Every row comes from one small tree of marks. The marks that hang from a mark follow it in brackets, in the order of their numbers. Every link used is in the known rows. Which tree was each row made from?
Known rows
K_687{K_535{K_62 K_623{K_26{K_210}}}}: [ 12.0  30.5  42.6  12.5  41.8   3.4  47.2 -34.5 -57.1  49.8  13.2 -46.8
   8.2  31.1 -65.2   1.0 -26.4 -11.5 -11.3  -3.4 -22.8  36.3]
K_687{K_535{K_62 K_623{K_26{K_101 K_210{K_482}}}}}: [ 16.0  24.4  50.7  19.2  40.5  16.2  33.2 -32.8 -65.1  57.5   7.3 -55.7
  11.3  32.9 -60.2  -0.1 -21.3 -18.2 -19.5 -10.1 -29.6  54.8]
K_687{K_535}: [  7.1   5.6  10.3  -7.5  21.4  -5.7  -3.7 -46.0 -26.1   2.1  15.6 -30.5
  11.6  25.8 -39.3 -11.5  -4.5 -10.2  -8.0 -16.2 -20.2  38.5]
K_210{K_26{K_101 K_661} K_482}: [  9.5   9.5 -13.4  25.7  19.9 -12.6 -20.4 -28.3  -1.3  13.4  -0.2 -47.5
   5.3  18.1 -20.1  -6.5   0.8 -14.8 -26.0  -0.1 -17.4  38.1]
K_535{K_687}: [ -3.6 -13.9  -0.4  10.9  15.1   8.9   9.0 -42.1 -16.6  -6.9   4.0 -10.8
   7.1  36.1 -48.5 -16.2  -2.2  -9.7  -2.6 -13.0 -10.2  13.1]
K_139{K_26}: [ -0.9  24.3   0.9  -7.8  22.2   0.8  39.5 -42.2 -25.0  -9.1   8.1 -47.8
   4.2  27.6 -46.1  -7.4  11.4  -4.6 -13.2 -12.8 -26.6  48.1]
K_623{K_26{K_101 K_210{K_482}}}: [ 20.0  -6.0  35.9  32.6  30.4  42.4  13.3 -11.7 -51.3  16.6  -0.7 -47.9
  15.2  32.4 -38.2  -7.4  -7.8 -10.2 -18.1 -10.4 -26.5  55.7]
K_101{K_26{K_210{K_482} K_661}}: [  7.4 -19.2   6.1   7.4  20.6  -9.1 -25.2 -20.9  -2.7  16.7   2.8 -18.4
  13.9  30.4 -28.0 -13.8 -18.7 -12.0 -10.7  -7.2 -26.4  52.1]
K_687{K_535{K_62 K_623{K_26{K_101 K_661}}}}: [ 11.8  44.7  37.6  11.4  48.4 -16.2  31.2 -38.4 -43.0  49.1  10.4 -50.6
   0.9  29.8 -60.2   6.6 -24.4 -14.1 -14.1   0.2 -20.6  17.3]
K_687{K_535{K_623}}: [  4.7  42.1  19.4 -13.2  18.5  -1.0  14.4 -46.4 -33.2  26.9  17.5 -23.1
   7.5  25.2 -46.7  -1.4  -2.4 -15.8  -9.6 -18.3 -25.7  41.7]
K_482{K_210{K_26}}: [  4.0  20.5 -22.3  21.5  13.2  25.2   9.4 -41.0  -5.3  29.8  14.3 -33.7
   7.6  27.8 -22.9 -13.8  13.5   4.6 -20.7  -1.2 -13.7  30.5]
K_62{K_535{K_623{K_26} K_687}}: [-16.1  29.7  50.3  35.1  13.3  24.7  33.6 -36.2 -38.8  20.7  12.7  -3.4
   3.1  31.2 -62.9  -2.5 -10.2 -12.3  -7.1  -9.5 -15.7  17.8]
K_26{K_101 K_210{K_482} K_661}: [ 19.2 -19.5  16.5   3.5  28.3  12.6 -10.9 -18.3  -7.1   4.9  -4.7 -52.0
  11.6  32.2 -19.2  -7.0  -7.2 -24.5 -13.4  -3.8 -33.7  47.6]
K_661{K_26}: [ -3.7   4.5   3.3   3.1  31.9  -7.9  27.2 -18.9 -20.2   0.7   6.9 -32.0
   7.6  26.7 -42.9  -3.5 -18.6   0.3  -1.9  -2.5 -31.2  49.2]
K_661{K_26{K_101 K_210}}: [  5.7  -6.5  22.4   6.0  36.6  14.4  30.2  -6.0 -30.3   0.6  -5.7 -43.7
  12.0  34.5 -34.6  -0.3 -23.2  -7.2  -3.7   0.9 -36.2  55.2]
K_62{K_535{K_687}}: [-14.2 -16.1  27.6  21.6   9.3  14.3   8.1 -42.9 -18.0  -9.7  10.5  -1.7
   8.7  30.1 -48.7 -14.9  -5.6 -12.5  -2.2  -9.5 -15.6  24.7]
K_623{K_26{K_101}}: [ 16.4  17.8  20.9  23.8  34.6  17.3  17.9 -22.3 -37.9   9.8   3.5 -31.9
   6.3  27.3 -42.1  -2.3  -1.5  -3.7 -13.5  -4.1 -16.4  27.2]
K_26{K_101 K_210{K_482}}: [ 21.5 -26.0  21.4   5.8  20.1  41.8   1.0 -20.2 -34.9   9.5  -4.0 -40.0
  19.4  31.6 -23.9 -12.1   2.9 -21.6 -14.3 -14.0 -37.3  77.3]
K_623{K_26{K_661}}: [  8.6  21.0   9.7  20.1  37.0 -15.1  13.5 -22.9 -11.8   5.3  11.9 -37.9
   0.4  24.6 -44.7  -1.1 -14.6  -0.7  -8.0   3.6 -11.4   3.4]
K_687{K_535{K_62}}: [ 11.3  -6.3  13.2  -2.4  37.7 -16.2  15.2 -47.8 -33.5  21.0  13.5 -40.1
  10.8  27.5 -52.4 -10.8 -17.5 -10.1  -7.4  -5.4 -20.6  37.7]

Write each row's tree
[ -0.6  28.0  31.8  35.2  40.0   9.4  64.6 -36.3 -51.7  53.2   3.3 -27.3
  -0.9  38.4 -82.2  -0.4 -22.8  -8.4  -8.3  -0.2 -11.9   7.1] => K_535{K_62 K_623{K_26} K_687}
[  7.3  18.6  46.9  38.2  44.3  28.3  66.3 -26.6 -59.8  54.1  -6.8 -35.2
   2.5  44.7 -75.3   2.3 -26.7 -14.4 -10.0   2.7 -15.7  10.5] => K_535{K_62 K_623{K_26{K_101 K_210}} K_687}
[ -2.5  31.8  29.1  33.5  45.0 -10.4  56.9 -35.7 -34.3  50.7   3.5 -34.2
  -5.8  39.1 -79.2   3.5 -30.3 -10.1  -7.5   6.7  -9.7 -13.4] => K_535{K_62 K_623{K_26{K_661}} K_687}
[  5.3 -17.1  26.5  12.3  32.1  24.0  17.5  -5.7 -37.1   8.3  -5.9 -51.9
  16.2  34.7 -32.4  -5.3 -20.2 -11.5 -10.9  -7.2 -42.6  78.9] => K_661{K_26{K_101 K_210{K_482}}}
[  1.9  32.7   3.8  -7.3  32.5 -16.0  24.5 -37.2  -7.4 -10.9  -1.0 -61.3
  -2.4  30.9 -36.1   0.5   6.8 -11.5 -16.2  -4.5 -26.1  24.5] => K_139{K_26{K_101 K_661}}
[-14.7  23.2  55.4  35.2  18.2  18.7  32.6 -28.8 -28.1  17.6   9.9 -14.2
   2.2  34.8 -59.1   0.3 -22.0 -15.4  -5.3  -2.8 -16.3   7.2] => K_62{K_535{K_623{K_26{K_210 K_661}} K_687}}
[  7.2  -8.8   2.4   0.7  25.5 -19.2 -12.2 -20.2   3.2   8.1   3.1 -10.6
   9.9  30.2 -30.4  -9.2 -23.1  -7.7  -3.7   2.0 -19.6  29.7] => K_101{K_26{K_210 K_661}}
[ 19.6  -6.2  13.2  -4.7  34.4   0.5   4.5 -18.7   1.6  -4.9  -4.0 -41.7
   6.3  31.8 -21.7  -0.4 -12.3 -18.9  -4.6   6.8 -25.5  19.3] => K_26{K_101 K_210 K_661}
[ 14.4  36.1  45.7  13.2  48.6  -6.2  37.2 -31.4 -46.6  48.7   7.5 -55.2
   3.9  32.6 -59.5   6.5 -30.0 -15.9 -13.1   1.4 -22.6  22.0] => K_687{K_535{K_62 K_623{K_26{K_101 K_210 K_661}}}}
[  9.4 -24.9   9.4   9.7  14.3  14.7 -14.8 -22.9 -25.8  20.9   3.1  -9.5
  20.3  29.9 -32.5 -17.9 -10.1  -9.5 -12.4 -15.0 -29.4  75.9] => K_101{K_26{K_210{K_482}}}
[ -4.7  42.8  45.5  20.5  17.7  19.1  36.5 -32.8 -36.3  25.3  19.2  -7.5
   4.4  19.5 -54.4   3.0  -4.8 -10.6  -7.7  -4.7 -25.7  40.0] => K_62{K_535{K_623{K_26}}}
[  4.0   7.4 -20.4  23.5  16.3 -20.7 -14.1 -32.5   2.2  11.7   8.4 -43.3
   5.8  15.2 -26.2  -9.9  -3.3  -9.8 -21.9  -0.9 -15.5  38.5] => K_210{K_26{K_661} K_482}
[ 10.4  26.1 -18.2  16.1  28.2 -27.6  -1.6 -29.0   9.1   1.6   0.3 -34.8
  -1.3  17.7 -23.2   1.4  -4.4  -7.8 -15.2  13.2  -6.6   2.0] => K_210{K_26{K_101 K_661}}
[  9.3  29.9  23.4  -8.0  34.6 -11.1  34.3 -48.6 -40.4  45.8  15.5 -33.7
   6.7  26.1 -59.1  -1.1 -14.2 -15.2  -8.9  -7.6 -26.2  42.4] => K_687{K_535{K_62 K_623}}
[  2.3   8.4  44.2  41.1  36.5  28.3  62.4 -27.9 -61.7  58.7   0.2 -38.5
   6.3  43.0 -79.3  -3.7 -27.7 -14.0 -12.4  -4.5 -20.0  29.4] => K_535{K_62 K_623{K_26{K_210{K_482}}} K_687}
[ 18.6   9.3  28.4  23.8  42.3   7.8  16.5 -10.8 -22.4   4.6  -0.4 -49.2
   4.8  32.5 -36.3   2.1 -19.6  -8.5 -10.1   6.5 -16.5   8.2] => K_623{K_26{K_101 K_210 K_661}}
[ 11.9 -22.7   8.6   1.4  23.0   1.6  -3.9 -22.2  -2.2   2.8   5.8 -46.8
  12.1  28.8 -27.4 -11.2 -14.5 -18.4  -8.4  -4.8 -31.0  48.7] => K_26{K_210{K_482} K_661}
